What can hang from each mark:
j_91: j_356 j_810
j_219: j_356 j_810
j_810: j_91 j_219 j_284
j_356: j_91 j_284 j_432 j_612
j_432: j_356 j_810
j_284: j_356 j_810

Every row comes from one small tree of marks. The marks that hang from a mark follow it in brackets, in the order of their numbers. Every link used is in the known rows. Which tree was each row made from?
Known rows:
j_356{j_91 j_284 j_432{j_810} j_612}: [ 0.07 -0.06 -0.25  0.29 -0.01 -0.41  0.00  0.06  0.00  0.10 -0.07 -0.05
 -0.15  0.29 -0.09  0.19 -0.27 -0.01  0.17  0.03 -0.07  0.06 -0.08]
j_356{j_91 j_612}: [-0.04 -0.14 -0.07 -0.17 -0.11 -0.02 -0.14  0.12 -0.04  0.14  0.01 -0.01
 -0.15  0.14 -0.06 -0.01 -0.18 -0.07  0.07 -0.07 -0.12  0.01 -0.08]
j_219{j_810{j_91 j_284{j_356{j_612}}}}: [-0.09  0.00 -0.04  0.18  0.04 -0.19  0.11 -0.24 -0.12  0.18  0.02 -0.06
  0.02  0.14 -0.04 -0.23  0.11  0.11 -0.01 -0.08  0.08  0.01 -0.03]
j_91{j_356{j_612} j_810}: [-0.01 -0.01  0.42 -0.50 -0.09  0.47 -0.05  0.08 -0.07 -0.10 -0.12  0.00
 -0.01 -0.25  0.04 -0.10  0.02  0.02 -0.09 -0.08 -0.12 -0.16  0.11]
j_284{j_356{j_91 j_612} j_810}: [-0.04 -0.23  0.04 -0.15  0.00 -0.13 -0.02 -0.01 -0.14  0.18 -0.04 -0.10
 -0.14  0.04 -0.06 -0.21 -0.08 -0.02  0.01 -0.05  0.04 -0.17 -0.03]
j_219{j_356 j_810}: [-0.05  0.04  0.24  0.01 -0.14 -0.04  0.06  0.01 -0.02 -0.06  0.02  0.13
 -0.06 -0.16  0.10  0.03  0.13  0.09  0.00  0.00  0.02  0.03 -0.03]
j_91{j_810{j_219{j_356} j_284}}: [-0.07  0.14  0.26 -0.15  0.07  0.50  0.01  0.04  0.11 -0.27  0.07  0.01
  0.16 -0.27  0.04  0.04  0.21 -0.01 -0.06  0.01  0.04  0.09  0.06]
j_432{j_356{j_91{j_810{j_219}} j_612}}: [ 0.10 -0.03 -0.01 -0.21  0.02  0.18 -0.05  0.11  0.09 -0.01 -0.05 -0.03
  0.02 -0.03  0.00  0.09 -0.10 -0.10 -0.10 -0.06 -0.06 -0.09  0.04]
j_219{j_356}: [-0.08 -0.03  0.13 -0.15 -0.14  0.15 -0.08  0.10 -0.05 -0.02  0.06  0.16
 -0.02 -0.07  0.08 -0.01  0.04  0.01  0.02  0.01 -0.06  0.00 -0.02]
j_219{j_356{j_284 j_432} j_810}: [ 0.02  0.10  0.08  0.34 -0.07 -0.35  0.14  0.00  0.09 -0.19 -0.02  0.02
 -0.05 -0.12  0.09  0.06  0.01  0.23  0.06  0.08  0.17  0.09 -0.05]
j_219{j_356{j_91 j_284{j_810} j_432 j_612}}: [ 0.05 -0.03 -0.22  0.28  0.01 -0.52  0.05  0.03  0.06  0.09 -0.14 -0.18
 -0.13  0.06 -0.04 -0.09 -0.15  0.34  0.07  0.10  0.16  0.06 -0.09]
j_810{j_91 j_219{j_356{j_612}} j_284}: [-0.06  0.10 -0.31  0.07  0.08  0.02 -0.05 -0.09  0.06  0.09  0.03  0.00
  0.17  0.14 -0.05 -0.04  0.17  0.16 -0.05  0.03  0.05  0.20 -0.05]
j_432{j_810{j_219}}: [ 0.00 -0.04  0.12 -0.19  0.00  0.40 -0.06  0.06 -0.01 -0.07  0.13  0.20
  0.04  0.00 -0.01  0.30  0.11 -0.40  0.00 -0.01 -0.17 -0.03  0.02]
j_284{j_356{j_432 j_612}}: [ 0.04 -0.28 -0.03 -0.01 -0.01  0.06  0.05  0.08 -0.09  0.07  0.05  0.06
 -0.10  0.04 -0.07 -0.16 -0.10  0.05 -0.01 -0.04  0.07 -0.05  0.03]
j_356{j_91 j_284 j_432{j_810{j_219}} j_612}: [ 0.10 -0.04 -0.30  0.26  0.08 -0.30  0.00  0.08  0.12 -0.06 -0.03 -0.05
 -0.04  0.23 -0.11  0.31 -0.16 -0.10  0.09  0.05  0.00  0.10 -0.07]
j_356{j_284 j_432}: [ 0.01 -0.01  0.03  0.04 -0.04  0.04 -0.04  0.10  0.05 -0.10  0.10  0.03
 -0.05  0.01  0.04  0.03 -0.14 -0.11  0.08  0.00 -0.01  0.03 -0.02]
j_284{j_356{j_91} j_810}: [-0.07 -0.15  0.18 -0.15 -0.03 -0.07 -0.06  0.00 -0.12  0.05  0.04 -0.05
 -0.11 -0.07  0.03 -0.13 -0.04 -0.20  0.01 -0.03 -0.01 -0.21  0.00]
j_810{j_91{j_356}}: [-0.08  0.09  0.12 -0.32 -0.14  0.10 -0.18 -0.04 -0.10  0.00 -0.02  0.11
  0.07 -0.07  0.11 -0.02  0.07 -0.17 -0.08 -0.04 -0.20 -0.14  0.06]
j_284{j_356{j_612} j_810}: [-0.03 -0.24  0.15 -0.25  0.02  0.21  0.03 -0.03 -0.18  0.18  0.02 -0.02
 -0.09 -0.03 -0.04 -0.29  0.02 -0.02 -0.03 -0.06  0.05 -0.19  0.02]
j_219{j_810}: [-0.04  0.00  0.30 -0.13 -0.11  0.18  0.02  0.01 -0.02 -0.03  0.10  0.12
 -0.10 -0.14  0.06  0.05  0.06 -0.16  0.02 -0.08 -0.07 -0.03 -0.01]
j_91{j_356{j_432 j_612} j_810{j_219 j_284}}: [ 0.03  0.08  0.25 -0.21  0.16  0.58  0.07  0.05  0.11 -0.27 -0.05 -0.06
  0.12 -0.28 -0.07  0.01  0.11  0.04 -0.12 -0.03  0.03  0.04  0.13]
j_91{j_356{j_284{j_810{j_219}} j_432 j_612}}: [ 0.05  0.04  0.06 -0.14  0.13  0.19  0.06  0.03  0.10 -0.18 -0.10 -0.11
  0.06 -0.14 -0.03 -0.03  0.05  0.03 -0.08  0.05  0.13 -0.06  0.02]
j_356{j_432 j_612}: [ 0.07 -0.18 -0.06 -0.07 -0.04  0.17  0.00  0.12 -0.01  0.12  0.06  0.08
 -0.13  0.04 -0.08 -0.04 -0.13  0.01  0.01 -0.05 -0.03  0.05  0.01]

Which tree is each row?
[-0.03  0.09 -0.02 -0.09 -0.02 -0.12 -0.08 -0.13 -0.03  0.14  0.04 -0.10
  0.03  0.03  0.08 -0.11  0.01 -0.15  0.00  0.00 -0.04 -0.10 -0.03] => j_356{j_284{j_810{j_91}}}
[ 0.05  0.12 -0.32  0.26  0.02 -0.37 -0.04  0.00  0.17 -0.15  0.04  0.02
  0.16  0.02  0.07  0.12  0.06  0.10 -0.05  0.11  0.14  0.13 -0.02] => j_810{j_91 j_219{j_356{j_284 j_432}}}
[ 0.00  0.07  0.04  0.03 -0.06  0.11 -0.02 -0.03 -0.12  0.08  0.01  0.13
  0.02  0.23  0.08  0.15 -0.13 -0.26  0.12  0.01 -0.20 -0.16 -0.03] => j_432{j_356{j_284} j_810}
[-0.02  0.08  0.00 -0.02 -0.03 -0.14 -0.06 -0.02 -0.03  0.10 -0.04 -0.10
 -0.06  0.11  0.09 -0.04 -0.19 -0.18  0.08  0.01 -0.07 -0.18 -0.08] => j_432{j_356{j_91 j_284{j_810}}}
[-0.10  0.20  0.10 -0.03 -0.01 -0.02  0.04 -0.21 -0.08  0.08 -0.10 -0.03
  0.05  0.01  0.00 -0.12  0.15  0.12 -0.04 -0.07 -0.06  0.02 -0.01] => j_219{j_810{j_91{j_356{j_612}} j_284}}
[ 0.01  0.03  0.27 -0.27 -0.03  0.37 -0.04  0.12  0.11 -0.27  0.04  0.08
  0.11 -0.34  0.09  0.10  0.18 -0.03 -0.12  0.01  0.03  0.00  0.08] => j_91{j_810{j_219{j_356}}}
[-0.02  0.13  0.04 -0.22 -0.02  0.14 -0.12 -0.07 -0.05 -0.10 -0.02  0.18
  0.17 -0.05  0.06  0.28  0.22 -0.32 -0.10  0.01 -0.22 -0.13  0.09] => j_432{j_810{j_91{j_356} j_219}}
[ 0.00  0.13 -0.24  0.40  0.03 -0.25  0.06 -0.15 -0.06  0.15  0.02  0.13
  0.06  0.13 -0.02  0.13  0.09  0.07  0.04  0.08 -0.10  0.13  0.05] => j_219{j_356{j_432{j_810{j_91 j_284}}}}
[ 0.13 -0.10 -0.31  0.14 -0.01 -0.23  0.02 -0.07 -0.10  0.32  0.00  0.12
 -0.06  0.21 -0.09  0.12 -0.06 -0.03  0.01 -0.01 -0.15  0.03  0.05] => j_356{j_432{j_810{j_91}} j_612}
[-0.01 -0.10  0.07  0.27  0.09  0.01  0.24 -0.09 -0.06  0.02  0.04 -0.03
 -0.08  0.02 -0.09 -0.17  0.03  0.15  0.03 -0.05  0.16  0.06  0.00] => j_219{j_810{j_284{j_356{j_432 j_612}}}}
[-0.01 -0.01 -0.09 -0.09 -0.06  0.13 -0.04  0.03 -0.06  0.15 -0.02  0.00
 -0.01  0.26  0.04 -0.13 -0.22  0.00  0.08 -0.03 -0.06 -0.08 -0.08] => j_432{j_356{j_284 j_612}}
[-0.10  0.09 -0.03  0.27 -0.03 -0.28  0.08 -0.05  0.00  0.06 -0.08 -0.08
 -0.09  0.09 -0.05 -0.04  0.02  0.29  0.10  0.00  0.07  0.17 -0.13] => j_219{j_356{j_91 j_612} j_810{j_284}}
[-0.02 -0.06  0.32 -0.01  0.09  0.34  0.10  0.00 -0.04 -0.16  0.10 -0.02
  0.02 -0.20 -0.01 -0.13  0.01 -0.07 -0.02 -0.05  0.05 -0.05  0.14] => j_91{j_810{j_284{j_356{j_432}}}}
[-0.09  0.17 -0.18  0.05  0.05  0.07 -0.08 -0.08  0.07 -0.04  0.10  0.06
  0.21  0.03  0.03  0.03  0.22 -0.01 -0.06  0.03  0.00  0.15 -0.02] => j_810{j_91 j_219{j_356} j_284}
[ 0.12 -0.02 -0.08  0.05  0.07 -0.14 -0.01  0.14  0.23 -0.21 -0.04 -0.19
 -0.01 -0.07 -0.05  0.13 -0.15  0.04 -0.01  0.00  0.11  0.08  0.00] => j_356{j_91{j_810{j_219}} j_284 j_432 j_612}
[-0.07 -0.11  0.29 -0.19  0.06  0.42  0.05 -0.03 -0.11  0.00  0.03 -0.08
  0.02 -0.06 -0.06 -0.27  0.01  0.02 -0.01 -0.10  0.03 -0.07  0.07] => j_91{j_810{j_284{j_356{j_612}}}}
[-0.02  0.02  0.05 -0.35 -0.04  0.08 -0.07 -0.12 -0.13  0.21 -0.12 -0.03
  0.01 -0.06  0.01 -0.18  0.10  0.02 -0.12 -0.04 -0.10 -0.17  0.05] => j_284{j_810{j_91{j_356{j_612}}}}
[ 0.06  0.11 -0.27  0.41 -0.05 -0.57  0.02 -0.09 -0.02  0.07 -0.04  0.08
  0.05  0.16  0.05  0.17 -0.01  0.10  0.06  0.12 -0.03  0.05  0.00] => j_219{j_356{j_284 j_432{j_810{j_91}}}}
[-0.04 -0.07  0.06  0.06  0.16  0.35  0.05  0.02  0.05 -0.21  0.19  0.05
  0.10 -0.05 -0.05 -0.01  0.10 -0.20 -0.02 -0.01  0.11  0.05  0.05] => j_810{j_219 j_284{j_356{j_432}}}
[ 0.12 -0.10 -0.23  0.12  0.08 -0.22  0.05  0.08  0.13  0.03 -0.07 -0.06
 -0.07 -0.09 -0.09  0.05  0.02  0.19 -0.07  0.08  0.16  0.09 -0.02] => j_284{j_810{j_219{j_356{j_91 j_432 j_612}}}}
[ 0.05 -0.01 -0.35  0.29  0.03 -0.42 -0.02  0.14  0.20 -0.15 -0.06 -0.09
  0.00  0.11 -0.04  0.12 -0.12  0.24  0.05  0.10  0.18  0.18 -0.11] => j_810{j_219{j_356{j_91 j_284 j_432 j_612}}}
[ 0.05  0.01 -0.32  0.27  0.09 -0.10  0.06 -0.15 -0.09  0.32  0.03  0.04
 -0.01  0.28 -0.14  0.07 -0.03 -0.01  0.06 -0.01 -0.14  0.13  0.03] => j_356{j_432{j_810{j_91 j_284}} j_612}
[-0.04  0.14 -0.09  0.06 -0.05 -0.33 -0.05 -0.13 -0.02  0.11 -0.03 -0.08
  0.06  0.00  0.12 -0.12  0.08  0.11 -0.01  0.07  0.04 -0.04 -0.05] => j_219{j_356{j_284{j_810{j_91}}}}
[-0.01  0.12  0.22 -0.14 -0.01  0.19 -0.04  0.09  0.16 -0.36  0.01 -0.03
  0.15 -0.24  0.12  0.09  0.11  0.03 -0.05  0.05  0.10  0.02  0.02] => j_91{j_810{j_219{j_356{j_284}}}}
[ 0.10 -0.05 -0.02  0.06 -0.01 -0.26 -0.01  0.12  0.11 -0.06 -0.08 -0.19
 -0.12 -0.01 -0.03  0.01 -0.27  0.11  0.06 -0.02  0.04  0.04  0.00] => j_356{j_91{j_810} j_284 j_432 j_612}
